Each row was made from one walk, in order. Every step used is in the known rows, and no mark comes twice. Write each row's walk.
In the rows, zero is written as 128.
Known rows
T -> W -> Z -> U -> Q: [ 91 188  35  99 109 185 103  75 107 129 123 111 149 122 155 146 107  65
 115  85 114 112 149 102 137 181  96  95 136 123 135 125  68 150 117 135
 138 156 126 130 135 134 119 147 107 104 147  77 116 145 200 126 119  72
  67  92 138  98  89 101 138 118 143 193 114 105 132 113  56 123]
M -> J -> T: [135 117 141 135 144 103 135  99 103 105 120 127 151  82 155 103 178 131
 120 122 100 100 129 130 141 165 118 142 110 144 128 112 161 179 140 163
 143 132 158 100 118 133 171 116 156 147 107 137 111 146 103 117 131 130
 106 143 155 113 137 112 126 147  91 145 101 108 111  95 105 160]
G -> L -> M -> J -> D: [129  91 142 138 158 109 189 117 137 153 149 166 130 100 172  70 174 152
 174  98 123  64 162 156 130 137 139 129  78 181  98  79 125 158 144 182
 134 161 170 115 107 109 144 112  92 159  83 121 121  82  70  88 160 178
  74 115 141  82  81 184  94 147 106 138 106 129 129  74 155 156]
Z -> U -> C: [ 79 122  98 111 106 125  99  94 131 136 174 160 184  84 135 153 104 129
 136 118 160 136 132 111 108 154 136 115 148 125 153  97 114 169 166 144
 120 177 109 138 127 106 163 106 103 140 133  98 125 160 182 117 115  88
  84 130 137 132  89  98 119 129 116 142 105 111  79  83  92 106]
E -> W -> T -> J -> M: [139 138 100  89 153  79 142 112 166 120 158 108 139 106 140 106 154 149
 139 149 111 115 112 114 149 115 110 128 120 119 101 174 144 161 155 140
 153 159  79  87 137 113 109 139 148  91 111  76 148 158  87  84 152 126
 141  46 212 135 198 169  67  93  92 101 122 161 123 112 145 105]
T -> W -> Z -> U -> C: [ 74 152  36 109 102 173  82  63 119 113 146 128 166 102 126 144  81 113
 106 103 109 119 133 129 133 165 104 120 162 138 129 123  44 162 145 149
 156 171 105 126 119 107 125 130 118 151 155  56 115 154 194 139 125  63
  98 107 141 122  90 109 115 117 137 195  98 117 105  85  57 111]
J -> M: [127 123 134 127 168 112 152 140 129 127 131 143 120 115 139 118 139 160
 138 141 122 116 141 110 143 131 137 127 127 143 110 139 134 133 129 146
 123  96 155 125 106  93 131 136 118 142 131 117 141 146  72 144 122 151
 142 100 136 120 147 178 107 127  97  79 120 145 107 118 138 122]
T -> J: [122 143 103 113 126 105 157 127 132 125 139 124 120 113 130 132 142 131
 101 123 127 144  90 107 127 113 122 125 148 106 129 137 107 140 153 145
 152 179 123 109 137 137 143 129 129 140 117 123 132 147 116 113 157 129
  97  81 197 141 123 102 120 111 158 118 136 118 133 117 147 123]
W -> E: [ 71 105 104 127 129 126 139  95 129 118 100 105 144 136 162 117 119 125
 154 129 122 107 133 158 147 129 126  94 127 110 119 140 128 121 122 103
  95 112 119 134 136 124 113 149 126 131 131 140 132  86 134 138 135 123
 137 114 128 132 138 112 129 126 150 125 124 139 134 104 117 106]
J -> T -> W -> Z -> U: [ 92 159  48 128 136 164 108  58 113  71 108 132 151  79 138 133 103  96
  94 100  69 139 158 127 147 184  83 113 139 119 115 138  84 170 130 156
 133 126 136 114 124 141 117 155 148 134 141  68 105 173 156 162 129  86
 115  85 141 141 129 133 125 140 124 178  92 100 146  68  52 143]
J -> M -> L -> G -> R: [105  65 118 113 174 121 164  97 171 119 135 122 130 109 111  86 159 129
 192 115 168  12 146 120 156 142 166 144  93 156  84 131 135 141 120 156
 111 107 120 120  92 125 118 169 128 155 145  38 115 116  52  93 144 131
  97 123 128  60  92 218 113 151  91  59  58 122 145 123 117 112]
E -> W -> T -> J -> M -> L -> C -> U -> Q: [110 104  59  63 166  94 119  81 190  93 153 113 167  87 119 101 174  91
 197 176  75  61 138  41 145 162  69 154  57 158 111 162 172 170 168 188
 114 178  57  91 170 110 128 119  87  76  68  46 121 125  78   8 169 122
  57  47 222  72 151 129  78  49  53  93 114 120 120  90  96 114]
R -> G: [115 168 133 128 122 158 146 143 114 102 126 117 145 138  94 109 146  96
 141 144 136 113 118 111 139 135 124 139 122 148 128 134 108 121 123 117
  90 115 127 143 138 152 123 129 151 116 163 104 106 118 127 147 123  92
 128 131 127 111 135 141 135 114 129 135 150 133 137 107 148 105]
M -> L -> C -> U -> Z: [ 75  46 106 143 143 161  69  80 163 114 126 149 166 116  85 132 110  81
 154 144  70  86 182  55 112 181  85 187  65 188 145 127 124 149 155 188
 104 135  75 143 151  97 135  90 109 117 118  77 106  79  98  77 132 107
  55 135 137  84  64  80 118  92  80 124  98 113 148 118 115 143]
R -> G -> L -> M -> J -> T -> W: [163 171 108 138 139 139 171 100  97  93 133 151 164 110 138  53 183 115
 155 111 119  58 111 135 154 171 106 162 101 165 115  79  87 138 122 169
 107 134 148 110  69 156 132 129 155 158  90  59  86 121  66 118 160 107
  80 111 166  63 145 176 156 109 116 128  91 104 151  39 121 140]
W -> T -> J -> M -> L -> G: [ 69 103  97  99 150  91 160  92 177 102 157 121 158  77  85 100 187 135
 129 135 120  48 133  87 172 142 100 132 130 120  62 182 123 142 183 149
 126 153  83  89 123 155 122 155 118 127  96  77 137 137  71 105 164 151
 112  59 198  43 118 180  70 114  91  62  83 165 121 109 126 103]
W -> T: [121 140 127 103 111 127 125 100 123 114 133 116 148 115 120 142 121 133
 132 126 123 113 124 142 124 129 101  99 146 104 132 152 143 132 138 102
 117 122 100 117 148 159 112 139 152  97 121 122 134 118 136 130 120 137
 140 123 116 112 173 113  86 118 118 157 102 165 128 116 118 118]
E -> W -> Z -> U: [ 99 113  82 100 136 146  89  84 178 150 125 111 124  89 159 117 105 112
 139 121 114 109 166 106 144 170 106 115 112 126 134 137  98 174 112 117
 122 149 127 119 144  97  89 125 125  85 135  71 136 135 188 101 125  81
 131 111 128 164  96 157  99 120 100 182 120 132 146 107 112  76]
E -> W: [156 108 115 113 130 116  99 123 160 147 124 109 110 145 144 115 142 115
 144 125 128 121 131 121 126 127 130 150 102 134 127 131 140 153 118 133
 141 149 112 122 128 109 125 126 130 105 106  99 148 128 138  96 137 107
 151 132 147 154 136 137 147 114 119 133 149 122 147 142 138 116]
K -> R -> G -> L -> M -> J: [138 105 116 105 107 140 211 166 167 142 148 123 146 126 128  75 184 130
 186 127 147  20 133 121 167 190 113 184  96 212 139  91 107 140 126  98
 109 140 180 138  75 168 157 131 135 130 100  84  87  84  91  70 183 132
 122 137 117  55  94 163 102 117 153 125 126 151 175  66 178  89]
L -> C: [117  80 122 124 132 128 137 122 143 126 151 133 123  88 109 118 102 128
 130 132 114 108 137 108 120 168 110 147 120 170 129 113 112 136 125 169
 104 111 111 126 152 125 126 116  90 113 107 104 139 114 116 118 151 117
 124 104 147 137 100 111 132 126 121 113 132 135 154 112 136 103]
F -> U -> H: [125 112 121 117  81 158 117 106 137 126 133 118 129 107 106 135  76  78
 153 144 159 124 108 110 110  97 128 130 131 138 155 117 127 133 143 129
 169 151 119 181 131  91 142 126 135 128 187 131 104 120 190 107 112  79
 133 149 133 117  93 162 124 167 124 155  94 108 110 137 136 137]
T -> W: [167 159  91 117 119 129 106 121 114 104 116 130 113 163 136 126 118 111
  96 121 113 144 102 137 121 126 124 141 138 130 123 142  94 127 116 145
 139 131 114 129 116 134 143 153 123 150 134 110 131 150 106 134 142 105
 126 116 161 131 154 130 161 122 143 129 128 120 125 142 110 142]
H -> U -> Q: [120 181 134 135 107 134 146 112  85 159 134 135 150 142 160 145 142 119
 178 104 154 112 145 117 112 151 110 119 110 110 153 131 170 117 133 126
 125 136 142 123 152 128 139 106  98  82  95  99 140 109 179  82 119 118
  75 126 141  74 128 113 112 118 111 138 123  91 120 125  83 179]
Z -> U: [100 133 112 117 121 120 101 128 138 148 138 154 149  94 136 148 109 121
 122 130 146 148 135 111 121 152 133  99 139 105 155 132 122 158 133 112
 106 154 148 147 147 111 147 116 117 112 138 115 141 149 167 137 118 112
 107 115 120 164  90 120 120 134 137 142 129 102 113  92 113 111]
L -> M: [120 112 154 127 139 105 149 135 131 149 148 148  98 125 148 104 126 131
 159 120 125  96 161 136 131 133 119 141 122 134 126 110 112  93 135 138
 136 137 115 128 114 121  89 138 114 118  86 107 134 111  89 125 160 143
 137 104 150  99 115 147 121 121 111 110 138 149 149 114 154 112]
Z -> W: [134 137 122 119 138 139 121 141 129 169 132 150 130 121 131 130 122 126
 101 130 108 123 146 160 116 149 142 134 134 129 149 106  97 145 124 123
 158 137 140 130 128 108 155 120 133 127 120 115 161 138 144 145 133  82
 115 134 110 160 102 132 135 158 165 146 149 124 121 111  97 130]
R -> G -> L -> C -> U -> Z: [104  94  78 139 111 212 133 111 154  82 147 154 176 138  75 121  97  95
 154 121  87  90 157  80 102 166  93 160  74 210 156  91  92 160 134 164
  39 123 124 148 157 118 110  92 148 101 148  31  67  90 149 117 141  77
  47 111  87  77  99 111 133  82 114 110  96 105 176  66 135  95]
K -> R -> G -> L: [154 114  81 115 106 179 199 163 165  97 125 104 168 137  72 109 138 112
 150 150 158  82 113 133 147 155 118 154 102 182 159 114 120 138 110  83
  79 108 154 157 101 170 144 161 152 126 146  86  80 112 140 106 157 109
 134 144  80  87 141 153 125 116 187 121 127 140 170  87 151  91]
R -> G -> L -> C -> U: [124  91  85 123 119 185 146 120 160  93 150 155 166 133  75 121 132 103
 174 143 115  93 120  83 132 166  88 153  94 191 163  91 124 147 118 139
  15 111 146 130 168 125 105 115 106 117 141  48  70 105 132 100 162  94
  61 100 101  99 118 150 125  77 129  97  98 110 195  55 141  92]
C -> U: [128 107 114 133 129 129 104 127 125 114 129 147 119 151 127 164 126 113
 144 143  85 140 135 111 118 116 103 125 115 123 131 120 144 129 123 133
 116 137 147 121 146  99 125 130 121 120 147 104 110 133 131 118 134 142
  96 115 112 130 147 125 118 113 119 109 109 119 136 125 109 138]
K -> R: [148  94  98 119 123 131 153 162 153 122 127 108 130 119 122 121 132 120
 133 159 119 121 148 147 134 139 115 163 119 163 136 130 130 126 114  95
 146 117 136 150 103 134 160 160 134 114 114 113 128 139 130 117 144 134
 168 139 106 127 138 116 128 120 159 124 166 153 149 131 135 109]
F -> U -> Z -> W: [121 118 111 124 122 163 113 119 163 147 156 139 140  91 100 126  65  85
  99 109 116  92 162 118  84 119 131 169 143 136 174  95  74 180 115 143
 202 147 101 184 129  57 160 111 150  90 159 135 144 141 206 152 114  36
 123 151 115 135  60 129 107 158 163 183 105 114 122 135  81 145]

Write each row's walk
[122 104 129 127 122 121 163 117 137 169 133 166 132 103 171  79 159 172
 184 103 143  51 133 130 149 175 133 134 109 160 130  90 126 131 134 128
 121 159 157 120  89 112 132  98 117 151  71 112 125  90  89  78 158 151
  86 122 134  85  87 152 100 141 125 116  89 114 141  74 158 129]
G -> L -> M -> J
[124 157  74 148 146 167 135  68 104  48 104 109 123 119 128 124 128  93
 105 106  71 108 141 151 154 166  88 138 133 141  93 135  91 137 115 171
 154 107 125 105 112 149 101 178 165 148 131  89  96 159 126 156 134 109
 134  97 140 120 173 146 135 130 128 163  94 133 157 113  64 153]
J -> T -> W -> Z
[106 178 119  75 167  95 170 116 154 136 167 142 144  81 115 122 133 157
  94 135  92 117 126 127 125 140 113 113 172 104 122 158 110 168 150 129
 170 148 103 101 137 109 138 133 164 102 118 104 176 182  92 129 157 117
 111  45 171 150 148 161  68 134 143 119 110 165 100  75 105 106]
Z -> W -> T -> J -> M
[137  70 116 127 137 138 164  99 155 121 160  99 102 145 140 114 123 116
 163  96 163  58 141 155 111 110 151 148 122 138 102 105 111 148 111 125
 106 122 117 122 108 145 105 168 142 118 140  59 107 127 111 136 141 109
 106 120 113  97  96 146 134 162 138 108  80 122 188 128 112 107]
L -> G -> R
[123  80  86  63 166  97 151  78 213 111 155  86 129 109 121  72 169 129
 186 122 145  15 112 109 161 133 116 146 103 124  82 165 140 167 143 153
 140 162  52  83 111 139 112 172 143 109 103   8 134 140  48  38 160 115
 112  72 212  70 135 215  73 124  87  77  56 146 157 106 120  97]
E -> W -> T -> J -> M -> L -> G -> R
[149 123 132  97 115 113 111 105 161 115 134  96 123 132 130 113 124 118
 145 130 129 107 125 144 139 126  89 131 118 119 129 161 139 137 124 108
 131 141  84 119 143 133  99 122 153  76 115  86 150 119 145  90 121 106
 162 119 146 127 177 143 100 105 105 163 121 152 145 121 110 110]
E -> W -> T
[ 67 201 112 122 122 127 126  96 114 155 158 152 154 107 114 164 107 137
  83  76  88 121 153 124  99 151  79 134 162  85 182 165 106 158 163  97
 188 183  69 119 170 119 133  89 162  56  96  74 193 149 158  92 119  83
  52  80 175 116 103 111  46 140 159 175  94 130 117 100  67 169]
H -> U -> Z -> W -> T -> J
[113  47  90 128 137 138 104 123 153 112 159 155 131 122 116 147 115 108
 152 147  73 126 145  89 113 162  86 151 111 160 132 116 130 153 125 165
  92 131 137 117 160 102 126 117  81 120 128  83 114 131 114 103 161 129
  90  86 130 140 122 100 127  97 111 112 133 124 162 113 113 117]
L -> C -> U
[ 96 155  36 114 114 161  93  36 107  62 155 133 177  69 135 150  98 102
 106  98  97 135 152 138 138 174  99 129 147 145 118 108  69 171 162 185
 158 154 104 117 106 113 123 150 133 143 124  66 111 184 185 146 104  60
  96  96 158 128 124 125 138 119 105 179  81 101 105  69  26 128]
J -> T -> W -> Z -> U -> C
[ 93 104  90  67 165 100 178  71 191 125 170 123 146  87  95  96 168 131
 150 113 121  25 137 151 149 144 136 137 132 119 101 146 102 181 152 128
 149 153  70 107 105 134 136 180 158 118 123  37 147 149  51  94 169 105
  78  76 172  69  88 208  66 163 143  90  46 153 142  74  88  99]
Z -> W -> T -> J -> M -> L -> G -> R
[124 132 126 120 121 146 187 147 139 131 145 167 124 134 102  82 141 128
 177 119 166  62 146 124 151 150 118 136 107 160 137  89  89 105 122 117
  71 118 130 135 111 149  92 116 130 112 110  73  92  99 107 130 155 119
 103 111 116  81 126 194 122 116 132 100 108 131 170  70 162  93]
R -> G -> L -> M
[ 73 108  91  89 162 127 153  54 183 121 176 127 157  82  90  93 139 113
 130  89 113  12 173 137 116 146 128 154 128 139 111 135  89 185 151 136
 171 165  30 120  98 117 113 162 181 109 124  29 144 142  61 103 139  73
  62  86 168  59  58 161  61 159 129 110  37 142 133  87  79 114]
U -> Z -> W -> T -> J -> M -> L -> G -> R
[115 155 116 126 125 152 118 111 130 155 136 145 136 111 123 137  99 120
  95  95  96 128 173 149  92 142 144 163 128 142 147 108  83 160 125 147
 169 132 105 162 120  92 143 105 173 118 134 108 158 135 157 155 106  72
  88 141 111 154  66  98 128 155 146 175 131 119 119 127 101 148]
U -> Z -> W
[ 87  77  70  94 171 115  91  73 204  87 148 130 167  89 104 104 140 110
 157 155  58  84 164  31 126 161  70 188  68 181 109 171 127 174 168 186
 131 175  43  96 153  78 111  95 121  77  99  27 121 121  63  31 158 117
  79  65 221  95 127 134  59  57  36  98  92 150 127 102 113 114]
E -> W -> T -> J -> M -> L -> C -> U -> Z
[ 97 187  64 124  86 185  64  61 107 130 113 116 135 107 137 164  57  77
 116  92 107 139 128 125 123 165 111  88 148 137 121 150  47 132 142 121
 141 172 113 142 126 107 120 147 143 137 198  67 113 133 192 125 115  56
  90  98 133 140  58 132 126 159 135 210  99 125 102  97  95 117]
T -> W -> Z -> U -> H
[ 71  89 109 118 182 109 163 118 162 113 133 156 154  63  99  88 164 137
 148 160 110  82 116  59 146 180 128 163 102 174 110 142 116 148 158 190
 133 139 110 118 132 119 140 122  85 163  85  92 143 128  43  59 171 141
  96  67 226  95  87 147  90 116  98  64 113 136  96  78 161 103]
T -> J -> M -> L -> C
[100 163 139 150 131 153 119 123 102 168 138 161 145 120 142 152 100 123
 113  85 108 118 173 144  88 171 125 151 137 129 174 128 104 153 125 109
 165 148 122 158 138  83 144  83 143  98 118  85 191 129 166 120  81  75
  64 145 116 122  73 117  96 167 143 155 126 108 123 117  83 179]
H -> U -> Z -> W
[ 87 162  49 142 134 159  91  68 103  89 109 111 163  64 175 114 149  94
  96 106  68 102 143 119 159 213 101 129 122 138 122 131  92 199 136 160
 148 148 176 107 114 129 160 136 144 153 131  96 112 182 147 117 134  95
  99  99 147 121 103 131 116 131 112 198  75  95 119  66  60 157]
M -> J -> T -> W -> Z -> U
[ 88  79 115 132 145 127 103  98 168 141 126 128 149 124  93  94 161 113
 137 131 138  52 143 115 151 152 111 142  99 157  78 129 122 124 142 133
 106 141 103 121 123 142 137 141 112 142 105 103 128 105 113 122 141 125
  99 146 129  70  49 157 136 149 104 105 106 118 151 139 123 109]
M -> L -> G
[110 144 110  80 175  94 120  90 186 106 135 123 159 102  99  98 176 138
 161 162 102  86 109  76 173 148 115 144  98 122 111 189 161 156 151 134
 158 173  70  97 130 123 123 135 137 111  90  94 147 126  61  39 145 129
 132  83 226 102 172 188  62  96  82 103 102 156  99 111 130 110]
E -> W -> T -> J -> M -> L
[147 144 112 144 151  87 132  95  95 109 144 145 115 111 170  64 159 120
 135 104  88  89 136 141 119 173 110 159 110 150  98 110 104 133 135 197
 164 152 150  98  75 143 154 151 126 162  66  96 139 152  53 113 165 141
 118 106 201  93 139 143 154 122 100 149 118 105 120  99 103 166]
L -> M -> J -> T -> W
[114 158 101  86 103 105 147  97 131 112 151 108 144 107 108 148 142 133
 109 115 109 132 103 123 138 113  92 113 164  92 133 166 130 141 167 110
 148 173  88  87 153 162 129 140 141 103 104 117 130 151 120 106 146 139
 113  62 178 116 162  97  82 102 151 129 107 153 122  94 125 129]
W -> T -> J
[129 148 130 134 110 140  93  91 107 121 127 159 124 164 133 175 105  98
 172 149  92 157 116 116  99 108 113 119  98 144 127 127 138 120 163 128
 124 159 121 140 140  97 129 140 129 119 193  94  83 118 165 116 121 123
  77 120 102 141 113 132 133 128  88 131 104 115 118 122 113 153]
C -> U -> H
[112 165 111 119 104 142  92  92 104 158 133 148 157 103 132 155  90 107
 146 125 147 165 126 118 111 155 132  99 124 132 153 124 105 147 145 122
 112 182 115 158 141 110 157 117 129 121 168  99 123 132 194 114 111  89
  79 124 121 156  47 129 138 163 122 163 125 116  89  87 121 120]
Z -> U -> H
[ 90 139  65  86 119 158 111  79 151 155 144 100 148  94 175 124 122  92
 167 113 128  93 161  99 138 172 102  95  95 137 132 116 119 171 113 128
 122 163 114 116 153 112 101 126 124  61 121  74 123 131 226  92 116  64
  90 101 139 144  79 116 111 100 103 188 134 120 133 106  73 107]
E -> W -> Z -> U -> Q
[133 133  77 136 139 163 164  56 111  88 116 151 127  80 165  78 165 133
 151  80  76  43 139 157 174 195  99 145 105 179 115 109  83 145 129 174
 147 123 149  94  68 131  96 147 149 167  69  74  93 125  85  97 162 140
  94  79 157  78 132 164 110 143 109 156  59 108 170  70 102 146]
G -> L -> M -> J -> T -> W -> Z
[ 99  78  95 115 182 108 181  96 181 114 142 128 123 113 109  83 186 130
 170 110 157  35 123 105 146 130 147 153 119 129  82 135 124 155 149 161
 133 154 105 104  97 136 130 168 123 156 128  58 117 140  30  83 167 130
  82  75 195  58  85 193  96 161 103  33  71 126 139 119 111 107]
T -> J -> M -> L -> G -> R
[ 85 132 107 110 146 139 134 101 128 139 116 135 143 124 169 112 113 121
 133 122 100  93 141 198 122 153 148 106 144 118 142 124 102 144 115  91
 121 120 113 161 134  93 146 124 138 130 128 130 159 110 146 141 142  90
 115 121 109 152 112 112 137 153 185 149 145 143 141  90  83 107]
Z -> W -> E
[147 146  98  80 118 100 122  93 176 117 152  84 125 124 136 123 131 123
 118 133 109 114  97 118 133 102  93 119 141  95 115 162 137 150 140 114
 155 184  57 101 151 158 124 128 153  86  92  89 147 156 134  74 158 108
 139  58 202 143 173 117  95  80 122 153 123 149 147 115 124 108]
E -> W -> T -> J
[161 158  94 150 147 119 104  76  90  92 124 123 153 112 160  93 168 102
  93 113  75 122 115 146 130 174 121 150 108 137 112 110 114 168 139 177
 153 138 157 109  97 152 194 135 146 175 101 127 115 164  81 105 135 122
 113 130 178 106 156 115 162 134 113 162 104  95 115 100  81 190]
M -> J -> T -> W
[102 123 134 135 188 127 126 128 146 125 105 144 161 116 105  98 170 146
 156 176 120  70 140  88 162 150 138 140 101 162 111 150 152 125 154 142
 131 110 132 138 100 106 146 129 118 167 116 127 128 119  67  97 123 147
 132 147 138  95 122 192 104 135  77  78 106 128  83 122 128 135]
J -> M -> L
[ 46 108  75 110 105 163 110  67 131 125 158 138 176  65 128 155  97 128
 130 102 115 115 150 108 146 160 113 120 151 150 124 115  91 166 162 133
 146 167 117 114 120  98 104 118 123 113 148  85 102 153 204 124 113  75
 103 116 126 139  73 101  86 125 110 172  94 134 103  78  73  95]
W -> Z -> U -> C
[ 54 125  81 114 117 167 105 101 134 134 125 133 148  70 145 144 112 119
 128 120 107 108 177 104 159 178 106  96 141 126 138 144 103 162 126 108
 120 136 141 121 140 111  95 137 126 110 153  91 120 144 177 129 131 104
 114 103 105 147  80 138  87 126 121 173  99 134 135  94  98  93]
W -> Z -> U
[ 83 103  56  88  99 149  81  63 164 135 163 110 153  69 155 123 102 125
 153 106 127 102 153 115 157 170 109 129 130 163 127 114  87 178 151 135
 146 181  93 130 125  78 107 109 118 103 130  59 131 150 214  92 119  46
 114 116 144 147  75 120  99 111 102 190 110 126 118  97  71  87]
E -> W -> Z -> U -> C
